Each row was made from one walk, in order. Every step used is in the known rows, and no mark comes twice. Write each row's walk.
Known rows
nutet > filere > feda: [2.71 -0.42 -0.94 0.52 -2.97 -0.41 0.28 0.32 1.58 0.58 3.59 0.68 -0.54 -3.93 -1.07 2.25 -1.42 -1.92 -0.34 1.26 -1.20 0.79 0.88 -1.42 -2.74]
mude > filere > feda: [0.40 -0.61 -0.08 2.19 -2.89 -0.49 -0.56 0.64 1.54 -1.23 2.70 1.11 1.41 -2.92 -1.48 2.04 -1.37 0.20 -0.57 2.03 0.64 0.04 1.00 -0.10 -0.38]
sagide > feda > filere > mude > kolu > tuma: [-0.58 -1.28 -1.89 -0.75 1.47 -1.60 0.55 -1.56 0.63 -0.42 -1.38 1.64 -2.63 -0.33 2.03 0.34 -0.17 -0.59 0.96 1.71 -1.68 1.15 1.01 -0.47 0.63]
nutet > filere: [2.91 -0.35 -1.97 -1.38 -1.85 -1.35 1.16 -0.76 0.64 0.06 0.68 -0.58 -1.28 -1.83 -0.99 -0.41 0.29 -0.85 0.52 0.42 -0.86 0.01 1.23 -0.30 -2.27]
zubul > nutet > sagide > feda > filere > mude > kolu > tuma: [0.78 -0.78 -2.38 -1.48 1.95 -2.39 0.79 -1.45 1.43 0.72 -1.99 2.05 -2.86 -1.05 3.00 0.17 1.04 -0.95 1.06 2.07 -2.54 1.66 0.97 -0.67 0.04]
zubul > nutet > sagide > feda > legudof: [1.12 0.83 -1.30 2.29 -1.25 1.20 2.51 0.12 3.20 2.28 -0.08 -1.31 -0.46 0.68 1.94 2.72 -0.20 1.38 -0.48 1.80 -0.93 -1.22 2.33 1.31 -1.59]
tuma > kolu > mude > filere > nutet > sagide: [3.83 1.12 -2.56 -2.37 2.90 -0.94 1.28 -0.30 2.52 0.30 -0.63 0.08 0.90 -1.55 1.42 2.59 3.36 -2.29 -2.75 1.28 -1.24 1.91 2.39 -1.03 0.22]
filere > mude > kolu: [0.40 0.22 0.39 -0.13 1.88 -1.96 0.36 -2.66 -0.36 -1.71 -0.05 -0.02 -1.11 1.39 0.05 0.64 0.09 -2.08 -1.24 1.40 -1.00 1.23 1.59 -0.37 0.62]
sagide > nutet: [1.69 -1.99 1.04 -1.81 1.36 2.51 0.86 1.06 0.40 0.70 2.18 0.15 0.54 1.43 2.79 -1.13 2.17 -2.80 1.04 1.60 0.18 2.36 -0.17 1.94 0.23]
sagide > feda > filere > nutet: [1.58 -0.45 -1.10 0.95 0.89 3.17 0.64 -0.52 0.09 -0.60 1.03 0.79 -0.48 -1.55 2.43 2.32 -1.04 -1.24 -0.31 2.64 0.49 1.62 0.67 -0.40 -2.29]
tuma > kolu > mude: [2.80 -0.46 -2.11 -1.66 1.21 -0.17 2.40 -0.55 1.34 2.08 -1.71 1.38 0.74 0.23 -1.61 -0.99 2.91 -1.18 -2.55 0.57 0.65 3.56 1.14 1.22 0.79]
tuma > kolu > mude > filere > feda: [1.71 -0.84 -1.12 1.37 -2.19 -0.61 0.56 0.36 2.23 -0.18 1.88 1.77 1.76 -2.78 -2.32 1.56 0.02 -0.42 -1.83 2.33 0.90 1.77 1.47 0.53 0.01]
filere > mude: [0.54 2.36 -0.10 -1.16 0.01 -0.65 1.13 -0.05 0.42 1.30 1.19 0.69 -1.37 -1.00 -1.38 -0.26 0.11 -2.63 -2.24 2.46 -0.25 1.06 1.28 -0.01 -0.09]
kolu > mude: [1.97 0.01 -2.39 -1.25 -0.67 0.13 1.49 -0.72 0.50 1.18 -1.81 1.08 0.13 0.13 -0.44 -1.13 1.95 0.18 -2.49 -0.37 -0.02 2.38 1.70 1.36 0.27]
sagide > feda > legudof: [-0.58 0.12 -0.60 3.38 -2.03 2.34 2.11 -0.02 2.15 1.06 0.72 -1.70 -0.49 1.58 0.84 2.70 -1.75 1.95 -0.34 1.34 0.28 -1.77 2.03 1.67 -1.07]
nutet > sagide > feda > filere > mude: [1.55 2.08 -1.25 -0.89 -0.08 -0.12 3.22 -0.71 2.06 0.38 0.67 2.00 -1.17 -2.07 -0.67 0.05 0.10 -1.31 -2.94 5.59 -0.41 1.34 3.74 1.20 -0.96]
feda > filere > nutet > sagide: [3.22 1.65 -2.17 -1.24 3.15 -0.28 0.96 -0.69 2.35 -0.15 -0.57 0.47 -0.24 -2.39 2.27 3.04 1.57 -1.63 -2.40 0.98 -2.60 0.84 2.59 -1.54 -1.47]
filere > mude > kolu > tuma: [-0.74 -0.72 -1.58 -1.16 2.08 -2.48 -0.55 -1.37 0.22 0.02 -1.36 1.07 -2.72 -0.04 1.73 0.43 0.23 -1.27 0.90 -0.13 -2.16 0.93 0.12 -1.38 1.02]
tuma > kolu > mude > filere > feda > sagide: [1.34 0.02 1.11 3.47 0.19 -2.03 1.54 -1.06 3.73 0.02 -0.35 3.13 1.46 -0.14 -1.06 0.75 -0.99 -0.52 -3.95 1.49 -0.23 2.27 3.71 0.75 -0.41]
tuma > kolu > mude > filere: [1.52 -0.92 -2.19 -0.15 -0.89 -1.62 1.50 -0.82 1.37 -1.08 -2.00 0.99 1.91 -0.25 -2.73 -1.32 2.21 1.42 -1.76 2.01 2.14 1.40 2.15 2.54 1.65]
zubul > nutet > sagide > feda: [2.18 -0.50 -0.89 -2.34 -0.82 1.39 2.74 1.36 1.70 2.12 0.87 0.93 0.27 0.02 4.13 0.16 2.21 -0.78 0.90 4.18 0.24 1.84 0.38 0.61 -0.25]
nutet > sagide > feda > filere > mude > kolu > tuma: [0.03 -0.82 -2.40 -1.41 2.11 -2.12 0.97 -1.58 1.46 -0.24 -1.57 1.68 -2.60 -0.68 2.44 0.81 0.60 -0.80 0.41 1.81 -2.46 1.17 1.72 -0.79 0.71]
feda > filere > mude > kolu: [0.70 0.20 -0.13 0.86 1.97 -2.22 0.88 -3.43 0.24 -2.46 -0.91 0.82 -1.21 0.38 -0.58 0.51 -0.54 -1.03 -1.81 2.23 -1.29 1.03 2.77 0.37 -0.21]

Write each row's walk
[2.06 0.27 -1.01 3.57 -2.26 0.77 1.14 -0.30 3.35 1.43 2.62 -1.33 -0.83 -1.56 -0.76 3.80 -1.98 -0.37 -0.92 0.30 -1.98 -1.30 2.60 0.54 -3.26]  sagide > nutet > filere > feda > legudof
[2.59 0.37 1.14 2.97 -0.71 -2.11 1.10 -0.91 3.17 1.41 0.51 2.74 -0.44 -1.35 0.53 0.34 -1.59 -1.57 -2.15 0.77 -1.80 1.98 2.60 -0.49 -3.11]  zubul > nutet > filere > feda > sagide
[2.90 -2.01 1.63 0.50 1.74 1.10 2.33 0.31 3.23 0.99 1.69 2.47 1.66 1.25 1.78 -0.74 1.82 -3.37 -1.92 2.71 0.09 4.36 2.51 2.58 -0.03]  tuma > kolu > mude > filere > feda > sagide > nutet
[3.50 1.54 -1.49 -2.31 1.56 -2.16 0.87 0.24 2.27 2.45 -1.56 0.89 -0.18 -1.73 2.36 0.03 3.16 -1.08 -0.40 0.89 -2.44 1.16 0.63 -0.66 -1.12]  zubul > nutet > sagide
[4.13 -1.37 -0.32 -1.24 -0.29 -0.32 2.30 -0.73 1.94 0.53 1.30 0.51 -0.88 0.10 1.31 -1.39 1.28 -2.89 -0.09 1.35 -1.24 2.08 2.42 1.29 -2.33]  feda > sagide > nutet > filere
[1.88 0.03 -0.50 -0.77 0.94 -2.63 0.87 -3.01 -0.07 -1.74 0.27 -0.24 -1.72 0.51 -0.39 0.46 0.16 -2.57 -1.07 1.52 -1.41 1.27 2.13 -0.48 -0.52]  nutet > filere > mude > kolu
[2.73 -0.78 -1.90 -2.49 0.36 2.30 3.30 0.92 2.08 0.82 1.29 0.53 1.07 0.13 3.20 1.86 2.74 -1.86 -0.97 4.55 1.16 2.82 1.67 0.54 0.85]  tuma > kolu > mude > filere > nutet > sagide > feda
[2.04 -0.07 -2.03 0.00 0.04 1.21 -0.52 -0.49 -0.15 -0.78 -0.02 -0.02 0.53 -0.94 0.86 1.43 0.96 -1.11 -1.31 0.55 1.07 1.72 0.65 0.02 -0.46]  kolu > mude > filere > nutet
[1.35 0.15 -0.59 -0.14 1.95 -1.77 1.95 -3.10 1.07 -2.20 -0.51 0.94 -1.00 0.45 0.79 1.02 0.21 -1.34 -1.99 3.54 -1.36 1.41 3.45 0.42 0.08]  nutet > sagide > feda > filere > mude > kolu
[1.94 -1.59 2.51 0.77 1.59 1.76 1.37 0.52 2.44 1.03 2.62 1.98 0.89 1.31 3.12 -0.21 0.64 -3.54 -1.05 1.81 -0.74 3.31 1.75 1.62 -0.74]  filere > feda > sagide > nutet
[0.83 -1.28 -1.27 -1.27 2.36 -2.58 0.50 -1.71 1.30 0.25 -1.01 1.47 -2.95 0.36 2.55 -0.23 0.67 -2.58 0.55 0.45 -2.76 1.99 1.45 -0.62 0.09]  feda > sagide > nutet > filere > mude > kolu > tuma
[2.43 -0.56 -0.18 -1.38 1.37 -1.72 1.18 -2.62 0.16 -1.44 1.06 -0.12 -1.56 0.98 0.53 0.14 0.89 -3.51 -0.70 2.12 -1.32 2.07 2.06 0.18 -0.44]  sagide > nutet > filere > mude > kolu
[1.83 0.39 1.12 3.04 -0.57 -1.85 1.23 -1.05 3.16 0.42 0.92 2.33 -0.21 -0.92 -0.07 1.08 -2.06 -1.51 -2.83 0.59 -1.74 1.43 3.27 -0.57 -2.45]  nutet > filere > feda > sagide
[0.87 -1.53 -1.88 -2.24 1.88 -2.03 0.16 -1.34 0.53 0.32 -0.36 0.89 -3.00 -0.18 2.29 -0.06 1.00 -2.55 1.50 0.58 -2.39 1.72 0.55 -0.82 0.32]  sagide > nutet > filere > mude > kolu > tuma
[0.24 -0.85 -2.26 -1.63 1.38 -2.84 -0.22 -1.59 0.41 0.00 -1.13 0.85 -3.17 -0.63 1.36 0.28 0.32 -1.57 1.10 0.01 -2.53 0.90 0.51 -1.50 0.24]  nutet > filere > mude > kolu > tuma
[1.65 -0.58 -1.17 -1.83 -0.34 2.38 2.37 1.05 1.49 -0.02 1.91 -0.03 0.69 0.15 3.94 2.19 1.61 -1.31 -0.15 4.23 0.88 1.39 1.46 0.10 0.47]  mude > filere > nutet > sagide > feda
[1.83 -1.76 2.29 1.10 0.96 1.22 1.39 0.41 2.60 0.11 2.41 1.96 1.32 1.21 2.47 -0.45 0.66 -2.84 -1.07 2.35 -0.16 2.94 2.23 2.24 -0.37]  mude > filere > feda > sagide > nutet
[1.85 0.53 -2.28 2.08 -0.42 1.66 3.21 -0.30 3.69 1.37 0.03 -1.37 0.32 0.75 0.98 3.80 0.55 0.68 -2.09 2.34 0.03 -0.34 3.48 1.51 -0.65]  tuma > kolu > mude > filere > nutet > sagide > feda > legudof
[0.44 0.50 2.13 3.62 0.31 -1.13 0.74 -0.71 2.86 0.37 0.62 2.60 0.49 -0.05 0.46 1.29 -2.24 -1.03 -3.07 0.37 -1.28 1.39 2.72 -0.43 -1.35]  filere > feda > sagide
[2.63 2.19 -1.48 -2.13 -1.34 -1.57 1.90 -0.60 0.82 1.27 1.60 0.30 -2.29 -2.24 -2.00 -0.53 0.39 -3.23 -1.85 2.74 -0.89 1.06 2.13 -0.26 -1.68]  nutet > filere > mude
[2.41 -0.35 0.47 -0.49 1.93 -2.24 1.58 -3.10 0.84 -1.42 0.42 0.43 -1.48 1.56 0.84 -0.08 0.53 -3.51 -1.58 1.94 -1.66 2.36 3.04 0.28 -0.59]  feda > sagide > nutet > filere > mude > kolu
[1.33 -0.44 -1.78 0.43 -0.20 0.72 3.04 -0.95 2.39 -1.16 -0.82 1.97 0.14 -1.59 1.02 0.53 -0.08 1.79 -1.07 4.41 -0.22 0.44 3.52 1.84 -1.16]  nutet > sagide > feda > filere
[2.44 -1.82 1.44 0.68 0.82 1.23 1.89 0.18 2.81 0.49 1.65 2.32 1.41 1.21 2.36 -0.86 1.39 -2.67 -1.90 2.28 -0.12 3.76 2.83 2.65 -0.29]  kolu > mude > filere > feda > sagide > nutet
[0.89 0.95 -1.35 2.31 -0.44 2.26 2.22 0.01 3.01 1.45 0.86 -1.91 -0.53 0.83 2.18 4.25 -0.75 0.54 -1.25 1.47 -0.92 -1.36 2.68 0.58 -1.39]  filere > nutet > sagide > feda > legudof
[-0.47 -0.77 -1.98 -0.49 2.08 -2.63 -0.16 -1.95 0.63 -0.52 -1.99 1.56 -2.76 -0.75 1.23 0.29 -0.20 -0.54 0.61 0.51 -2.33 0.76 0.97 -0.95 0.41]  feda > filere > mude > kolu > tuma
